Each row was made from one small tree. The marks that hang from a mark follow it in brackets, in alphabetical order. Every link used is in the known rows. Write each row's tree.
Known rows:
V{N{Q{C T Y}} W}: .20,-.29,-.25,-.01,.29,.01,.00,.17,.00,-.14,-.05,.25,.68,.02,.13,-.28,-.11,-.19,.07,.04,.35,-.07,-.07,-.07,-.11,.04,.23,.37,.33,-.23,-.05,-.08,-.09,-.13,.11,-.46,-.03,.09,-.15,.08,-.03,.00,.18,-.13,.03,-.04,-.37,.29
Z{Q{C N Y}}: .26,.19,-.23,.31,-.02,-.44,-.04,.00,-.13,-.18,-.06,.32,.51,.11,.27,-.26,.24,-.17,.10,.14,.19,.52,-.31,.14,-.19,.10,-.01,.00,.49,.20,-.11,.09,-.19,-.04,.08,-.16,.11,.33,-.18,.10,-.13,.16,-.53,.24,.17,-.10,.36,-.29
Z{Q}: -.17,.26,-.17,-.29,-.41,.17,-.43,-.35,-.29,-.18,-.01,-.22,-.15,-.25,-.11,.12,.31,-.14,-.23,.28,-.27,.00,-.25,.11,-.15,-.26,-.37,-.35,-.13,.46,.22,.31,-.09,-.07,.15,.17,-.05,.10,-.09,-.20,-.03,-.19,-.29,.18,.17,.26,.12,-.44
N{Q{Y} V{W}}: -.37,-.05,.07,.00,.07,.23,-.05,-.11,.23,-.01,-.03,-.26,-.27,-.14,-.05,-.08,-.20,-.02,-.26,-.08,.00,-.05,.23,.19,.01,.13,.01,-.21,-.09,-.02,-.02,-.11,.02,.01,.01,-.10,-.22,.15,-.06,.14,-.13,-.07,-.16,-.33,.15,.04,.12,.28
V{W}: -.34,-.01,-.02,-.48,-.30,.36,-.38,-.28,-.26,.19,.17,-.19,-.11,-.33,.06,.00,.00,-.01,-.11,.48,-.39,-.13,-.06,.15,-.14,-.34,-.39,-.04,-.10,.16,.14,.11,.09,-.05,.11,.02,-.40,.11,-.21,-.19,-.05,-.20,.04,-.23,.13,.27,-.18,-.20
V{N{Q{T Y}} W{U}}: .34,-.40,.20,-.11,-.03,.10,.09,.27,.13,-.17,.14,.08,.35,.10,-.12,-.06,-.02,-.21,.02,-.21,.30,-.27,-.05,-.13,.23,.09,.36,.20,.03,-.20,-.10,-.06,-.14,.02,.01,-.36,.23,-.21,-.04,-.04,-.10,-.16,.40,-.26,-.24,-.06,-.51,.23
U{W Y}: -.73,.67,.16,-.14,-.15,-.10,.10,-.09,-.52,.13,.13,-.11,-.45,-.34,.22,.33,.09,.07,.15,.02,-.45,-.35,-.17,.01,-.24,-.23,-.33,-.33,-.37,.20,.33,.09,.42,-.10,.13,.33,-.21,-.17,.06,.04,.21,-.17,.59,-.04,.02,.07,-.05,-.23
N{Q V{W}}: -.34,-.14,.01,-.20,-.08,.45,-.21,-.25,.28,.15,.02,-.36,-.39,-.17,-.27,.03,-.12,.03,-.30,.08,-.18,-.22,.26,.10,.10,-.16,-.26,-.25,-.34,.18,.08,-.02,.01,.02,.03,.03,-.23,-.01,-.04,-.11,-.13,-.05,-.17,-.39,.10,.19,.14,.17
Z{Q{C T}}: .14,.26,-.52,-.12,.01,-.07,-.21,-.16,-.21,-.07,-.09,.08,.12,-.15,-.03,.11,.45,-.03,.00,.27,.01,.02,-.42,.09,-.21,-.23,-.13,-.17,.22,.27,.24,.18,-.17,-.08,.11,-.01,-.02,.22,-.06,.06,.16,-.10,-.28,.49,.05,.19,.04,-.28
U{W{V{N{Q}}}}: -.23,-.16,-.04,-.07,-.26,.35,-.09,.03,.01,.04,-.20,-.05,-.05,.08,-.23,.05,-.14,-.09,-.04,-.30,-.44,-.21,.13,-.30,.16,-.03,-.18,.08,-.38,.13,.17,.04,.21,-.10,.25,.35,.29,-.11,.15,-.37,.04,-.01,.24,-.29,-.07,.24,-.01,-.10
U{W{V{N{Q{T}}}} Y}: -.17,.14,.03,-.03,.07,.11,.42,.15,-.19,-.08,-.18,.10,-.20,.06,-.11,.30,-.03,.11,.09,-.52,-.21,-.48,.07,-.53,.05,-.01,.15,-.06,-.44,-.05,.26,-.12,.31,-.19,.04,.34,.14,-.27,.30,-.19,.29,.11,.80,.01,-.21,-.04,-.20,.05
U{Y}: -.62,.59,.15,-.20,-.21,-.09,-.15,-.30,-.50,.06,.18,-.38,-.57,-.36,.15,.32,.05,.10,-.04,.32,-.30,-.03,-.03,.11,-.25,-.29,-.41,-.33,-.23,.19,.15,.21,.31,-.02,-.08,.32,-.25,-.11,.06,-.07,.22,-.22,.16,.22,.16,.03,.02,-.32
V{N{Q} W{U{Y}}}: .08,-.20,.39,-.20,-.36,.16,.07,-.03,-.11,-.15,.29,-.30,-.11,-.03,-.18,.13,-.12,-.23,.07,-.18,-.14,-.37,.10,-.17,.13,-.11,-.10,.11,-.39,-.07,.02,.05,.03,-.10,-.03,.06,.08,-.41,.06,-.30,-.05,-.14,.64,-.38,-.30,-.15,-.38,.14
Q{N Y}: -.18,.22,.13,.13,-.09,-.31,-.14,-.03,-.15,.06,.09,.14,.18,-.09,.33,-.09,-.08,.07,-.07,.31,.02,.35,-.03,.09,-.08,-.04,-.03,-.11,.20,.17,-.23,.13,.08,.14,.06,-.08,-.08,.09,-.14,.03,-.07,-.01,-.33,.06,.29,-.05,.24,-.27
N{Q{C T Y}}: -.06,.39,-.23,.22,.41,-.33,.05,.12,.02,.01,-.13,.09,.13,-.01,.11,.11,.10,-.07,-.04,.05,.34,.25,-.31,.16,-.15,-.02,.20,-.09,.38,.15,.04,.08,-.03,.08,.07,-.20,.07,.19,-.02,.30,.14,-.10,-.38,.42,.22,.02,.01,-.04
W{U{Y} V{N{Q}}}: .09,-.13,.34,-.03,-.34,.05,.15,-.05,-.02,-.11,.06,-.44,-.51,.19,-.27,.30,-.16,-.05,.09,-.35,-.26,.01,.21,-.23,.25,.03,-.09,.13,-.37,-.07,.05,.08,.10,.06,-.24,.53,.44,-.34,.29,-.38,.14,-.04,.22,.09,-.21,-.14,-.08,-.12
Z{Q{N T Y}}: .25,.17,-.15,.09,.00,-.24,.07,.04,-.12,-.31,-.07,.41,.40,.01,.16,-.03,.32,-.02,-.13,.04,.29,.12,-.27,-.11,-.09,.02,.31,-.25,.25,.22,-.05,.06,-.17,-.03,.07,-.29,.03,.19,-.12,.06,-.02,.12,-.25,.30,.12,-.08,.13,-.26
V{N{Q{T Y}} W}: .00,-.25,-.05,-.17,.09,.18,-.04,.10,-.04,-.22,.01,.15,.49,-.10,.07,-.12,-.14,-.17,-.13,-.03,.28,-.28,.02,-.20,-.04,.01,.28,.10,.06,-.09,-.04,.02,.02,-.12,.09,-.42,-.05,-.01,-.13,-.06,-.08,-.07,.36,-.27,.06,.05,-.43,.22
V{N{Q{Y}}}: -.27,.04,.09,.03,-.12,-.07,-.33,.03,-.10,-.16,-.04,-.18,.23,-.07,.03,-.03,-.21,-.24,-.20,.07,.12,.08,.04,.00,-.03,.02,-.04,-.02,-.02,.12,-.08,.25,.16,.05,.10,-.10,.16,-.08,-.04,-.13,-.01,-.18,-.06,-.12,.24,.12,-.06,-.10
V{N{Q} W{U}}: .18,-.46,.28,-.28,-.41,.40,-.26,.02,.09,-.07,.21,-.24,.16,.03,-.31,-.01,-.13,-.28,-.04,-.05,-.12,-.26,.07,-.05,.27,-.20,-.15,.26,-.26,.05,.00,.09,-.08,.02,.08,-.10,.20,-.30,-.04,-.39,-.19,-.15,.24,-.50,-.22,.10,-.34,.09

Which tree is each row?
.22,-.44,.33,-.08,-.24,.14,-.11,.16,.10,-.16,.20,-.11,.28,.08,-.08,-.12,-.18,-.33,.03,-.20,.08,-.09,.04,.00,.21,.12,.11,.27,-.02,-.13,-.07,.03,-.09,.04,.08,-.21,.21,-.16,-.11,-.15,-.21,-.18,.23,-.45,-.12,-.02,-.34,.14
V{N{Q{Y}} W{U}}
.23,-.21,-.18,.03,.29,.09,.09,-.02,.27,.32,.01,.28,.18,-.03,.10,-.23,.03,.30,.06,.28,.07,-.05,.14,.03,-.01,-.04,-.01,.14,.10,-.20,-.15,-.24,-.15,.01,-.12,-.21,-.42,.10,-.06,.15,-.08,.31,-.09,-.11,-.06,-.07,.10,.26
Q{C N{V{W}} T}
.19,.20,-.18,.06,.16,-.21,-.04,.03,-.02,.23,.00,.34,.33,-.07,.19,.02,.18,.20,.06,.40,.10,.23,-.16,.07,-.11,-.27,-.07,.10,.27,.16,-.09,.04,-.02,.07,.03,-.14,-.13,.04,-.02,.07,.06,.13,-.31,.30,.08,.02,.08,-.19
Q{C N T}
-.37,.15,.10,-.14,-.21,.08,.13,-.05,-.46,.04,-.08,-.05,-.32,-.09,.13,.12,-.14,.13,.27,-.21,-.59,-.27,.13,-.30,-.11,.03,-.20,.10,-.48,-.19,.20,-.07,.43,-.19,.02,.55,-.03,-.16,.16,-.25,.22,.01,.78,-.13,-.10,.00,-.10,-.14
U{W{V{N}} Y}
-.04,.07,.35,-.10,.12,.17,.44,-.01,.27,.04,.15,-.26,-.77,-.02,-.33,.35,.09,.12,-.02,-.36,.10,-.51,.15,-.09,.21,-.04,.14,-.28,-.36,-.12,.16,-.20,-.04,.06,-.26,.11,-.10,-.33,.22,.09,.10,-.05,.35,-.08,-.34,-.18,-.13,.34
N{Q{T} V{W{U{Y}}}}
.20,-.36,.21,-.23,-.45,.26,-.28,-.08,-.02,.15,.02,-.34,-.26,.15,-.16,.04,-.14,.10,.13,.03,-.43,.08,.14,-.04,.31,.02,-.24,.36,-.25,-.14,.01,.15,.03,.15,-.16,.47,.33,-.14,.12,-.37,.00,-.18,.06,.02,-.18,.15,-.13,-.28
W{U V{N}}
-.15,.26,-.18,.30,.53,-.22,.11,.12,.29,.09,-.22,-.04,-.20,.01,-.03,.06,.01,.07,-.09,-.03,.43,.19,-.02,.23,-.07,.17,.18,-.20,.24,-.05,.00,-.04,-.02,.13,-.09,-.13,.01,.17,.10,.45,.12,-.01,-.46,.34,.18,-.02,.24,.24
N{Q{C T Y} V}
-.23,.12,.20,.23,.03,-.23,-.07,-.05,.12,.14,-.02,-.01,-.17,-.05,.18,-.08,-.17,.23,-.10,.14,.06,.26,.25,.15,.00,.15,-.04,-.17,.04,-.07,-.27,.03,.10,.20,-.15,-.01,-.18,.08,-.02,.15,-.11,.13,-.36,.00,.24,-.08,.44,.01
Q{N{V} Y}
-.21,-.12,-.07,-.21,.16,.48,-.02,-.14,.33,.10,-.05,-.15,-.32,-.14,-.34,.12,.01,.15,-.33,.01,.02,-.40,.16,-.05,.07,-.17,.03,-.29,-.29,.07,.11,-.11,-.04,-.03,-.02,-.12,-.24,-.06,.01,.02,-.01,-.01,.00,-.19,-.02,.17,-.03,.27
N{Q{T} V{W}}
-.04,.32,-.23,-.13,-.01,-.11,-.10,-.10,-.27,-.31,-.08,.11,.09,-.16,.06,.14,.40,-.07,-.14,.09,.18,.01,-.33,.05,-.18,-.01,.17,-.38,.20,.17,.17,.14,-.12,-.04,.11,-.16,.00,.23,-.11,.11,.09,-.15,-.14,.44,.13,.12,-.03,-.23
Z{Q{T Y}}
.10,.18,-.07,.37,.47,-.39,.16,.19,.18,.22,-.10,.32,.10,.06,.27,-.16,.00,.30,.09,.15,.36,.30,.08,.16,-.10,.19,.22,-.01,.35,-.23,-.25,-.13,-.02,.19,-.14,-.21,-.16,.15,.02,.42,.01,.21,-.38,.27,.12,-.18,.30,.16
Q{C N{V} T Y}
.22,-.17,-.14,.17,.48,-.17,.26,.15,.21,.18,.01,.43,.29,.08,.30,-.35,-.05,.29,.13,.13,.27,.11,.10,.10,-.09,.20,.26,.15,.38,-.36,-.25,-.34,-.13,.02,-.10,-.36,-.36,.21,-.15,.38,-.16,.28,-.09,-.03,.00,-.20,.09,.35
Q{C N{V{W}} T Y}
-.34,.12,.14,.00,-.18,.12,.20,-.03,-.23,-.07,-.12,-.07,-.29,.04,-.08,.21,-.13,-.05,.11,-.42,-.42,-.29,.14,-.38,.03,.02,-.15,-.01,-.48,.03,.22,-.07,.37,-.18,.08,.46,.13,-.22,.26,-.29,.20,.06,.62,-.20,-.08,-.01,-.04,-.05
U{W{V{N{Q}}} Y}
.19,.09,-.18,.38,.11,-.36,.01,-.02,.13,-.09,-.14,.19,.18,.18,.12,-.24,.10,-.02,.00,.03,.22,.45,-.01,.21,-.13,.29,.00,-.11,.31,.01,-.17,-.02,-.19,.04,-.04,-.09,-.01,.31,-.09,.24,-.20,.27,-.59,.19,.14,-.17,.56,.00
Z{Q{C N{V} Y}}
-.02,.25,.08,.06,.15,-.31,.05,.10,-.09,.03,.04,.34,.27,-.08,.31,.03,.07,.20,-.08,.24,.24,.12,-.07,-.03,-.07,-.02,.21,-.12,.25,.10,-.17,.03,.02,.13,.00,-.23,-.10,.06,-.07,.18,.06,.07,-.17,.22,.18,-.04,.04,-.17
Q{N T Y}
-.32,.27,.03,.13,.34,-.02,.05,.06,.22,.00,-.16,-.16,-.41,-.07,-.13,.18,.00,.13,-.26,-.11,.31,-.06,.09,.11,.01,.06,.19,-.43,-.01,.06,.02,.00,.06,.17,-.09,-.05,.01,.02,.08,.30,.11,-.08,-.31,.24,.17,.04,.19,.14
N{Q{T Y} V}
.23,-.17,.20,-.04,-.15,-.02,.16,.10,-.07,-.07,.27,-.18,.10,.08,-.07,.01,-.12,-.26,.26,-.15,.00,-.13,.02,-.04,.07,-.06,-.13,.40,-.13,-.12,.03,.00,.01,-.11,-.06,.02,.10,-.29,.01,-.19,-.03,-.05,.44,-.27,-.28,-.18,-.31,.16
V{N{Q{C}} W{U{Y}}}
.07,-.19,-.04,.22,.24,-.15,.08,.01,.19,.20,.04,.20,.21,.03,.35,-.46,-.23,.14,.12,.21,.11,.30,.19,.24,-.11,.19,-.03,.19,.31,-.28,-.28,-.23,-.03,.02,-.08,-.23,-.34,.24,-.18,.28,-.22,.28,-.25,-.24,.10,-.17,.26,.25
Q{C N{V{W}} Y}
-.04,-.05,-.09,.09,.15,.09,.21,.29,.04,-.12,-.28,.28,.17,.17,-.02,.00,-.07,.00,.04,-.47,-.03,-.23,.01,-.36,.11,.20,.39,.08,-.08,-.11,.08,-.15,.20,-.10,.16,.02,.28,.04,.16,-.03,.12,.06,.42,-.08,-.12,.05,-.18,.10
U{W{V{N{Q{T Y}}}}}
.28,-.25,-.25,.20,.06,-.13,.09,-.06,.15,-.15,-.02,.30,.33,.15,.17,-.44,.05,-.06,.07,-.03,.14,.28,.04,.10,-.14,.26,.07,.06,.31,-.13,-.15,-.21,-.28,-.09,.00,-.26,-.23,.41,-.20,.19,-.33,.34,-.28,-.17,-.01,-.20,.35,.14
Z{Q{C N{V{W}} Y}}
.39,-.01,-.36,.19,.12,-.11,.04,-.03,.18,.00,-.16,.26,.12,.09,-.08,-.06,.32,.15,-.05,.08,.21,.08,-.07,.00,-.03,-.03,.03,-.20,.08,.11,-.07,-.04,-.25,.00,-.06,-.10,-.02,.10,.03,.12,-.05,.31,-.47,.32,-.08,-.04,.40,-.02
Z{Q{C N{V} T}}
.56,-.46,-.03,-.09,.00,.18,.02,.20,.23,.02,.12,.09,.43,.15,-.21,-.08,.04,-.20,.15,-.06,.17,-.22,-.09,-.07,.20,-.11,.08,.41,.04,-.14,.00,-.07,-.23,-.03,.06,-.26,.17,-.19,.00,-.13,-.07,-.07,.25,-.19,-.35,.03,-.46,.25
V{N{Q{C T}} W{U}}
.58,-.35,-.09,.06,.02,.09,.04,.19,.29,.08,-.08,-.07,.02,.38,-.29,.07,-.01,.00,.19,-.21,.02,.15,-.01,-.13,.34,.06,.11,.44,.05,-.13,.02,-.02,-.21,.10,-.14,.21,.52,-.13,.22,-.21,.11,.01,-.15,.29,-.30,.03,-.16,-.03
W{U V{N{Q{C T}}}}
-.08,-.26,.11,-.15,-.15,.28,-.13,-.20,.20,.23,.10,-.02,-.09,-.14,.01,-.15,-.15,.21,-.17,.28,-.23,-.11,.29,.01,.04,-.12,-.27,-.08,-.23,.01,-.14,-.12,-.01,.02,-.04,-.04,-.39,.04,-.10,-.11,-.19,.18,-.10,-.42,.02,.05,.19,.08
Q{N{V{W}}}
-.13,.22,.32,-.20,-.30,-.03,.15,-.17,-.25,.14,.16,-.42,-.90,.06,-.03,.35,.00,.18,.18,-.09,-.51,.16,.03,.04,.11,.00,-.24,-.02,-.25,-.07,.17,.00,.09,.14,-.27,.68,.14,-.14,.23,-.13,.22,-.20,.11,.34,-.11,-.07,.03,-.33
W{U{Y} V}
.40,-.32,.08,.29,.01,-.20,.01,.22,.20,-.02,-.08,-.13,.05,.45,-.12,-.10,-.22,-.16,.27,-.31,.06,.49,.02,.05,.24,.35,.12,.51,.29,-.25,-.11,.00,-.13,.16,-.09,.21,.57,.04,.12,-.06,-.05,-.04,-.26,.15,-.07,-.10,.01,.00
W{U V{N{Q{C Y}}}}
-.07,.30,-.33,.08,-.04,-.29,-.23,-.12,-.31,-.20,-.11,.00,.19,-.10,.20,-.11,.24,-.22,.05,.23,.05,.43,-.38,.33,-.29,.09,-.13,-.09,.41,.20,.12,.17,-.13,-.07,.13,-.01,.00,.38,-.20,.15,-.01,-.16,-.40,.35,.20,.08,.18,-.28
Z{Q{C Y}}
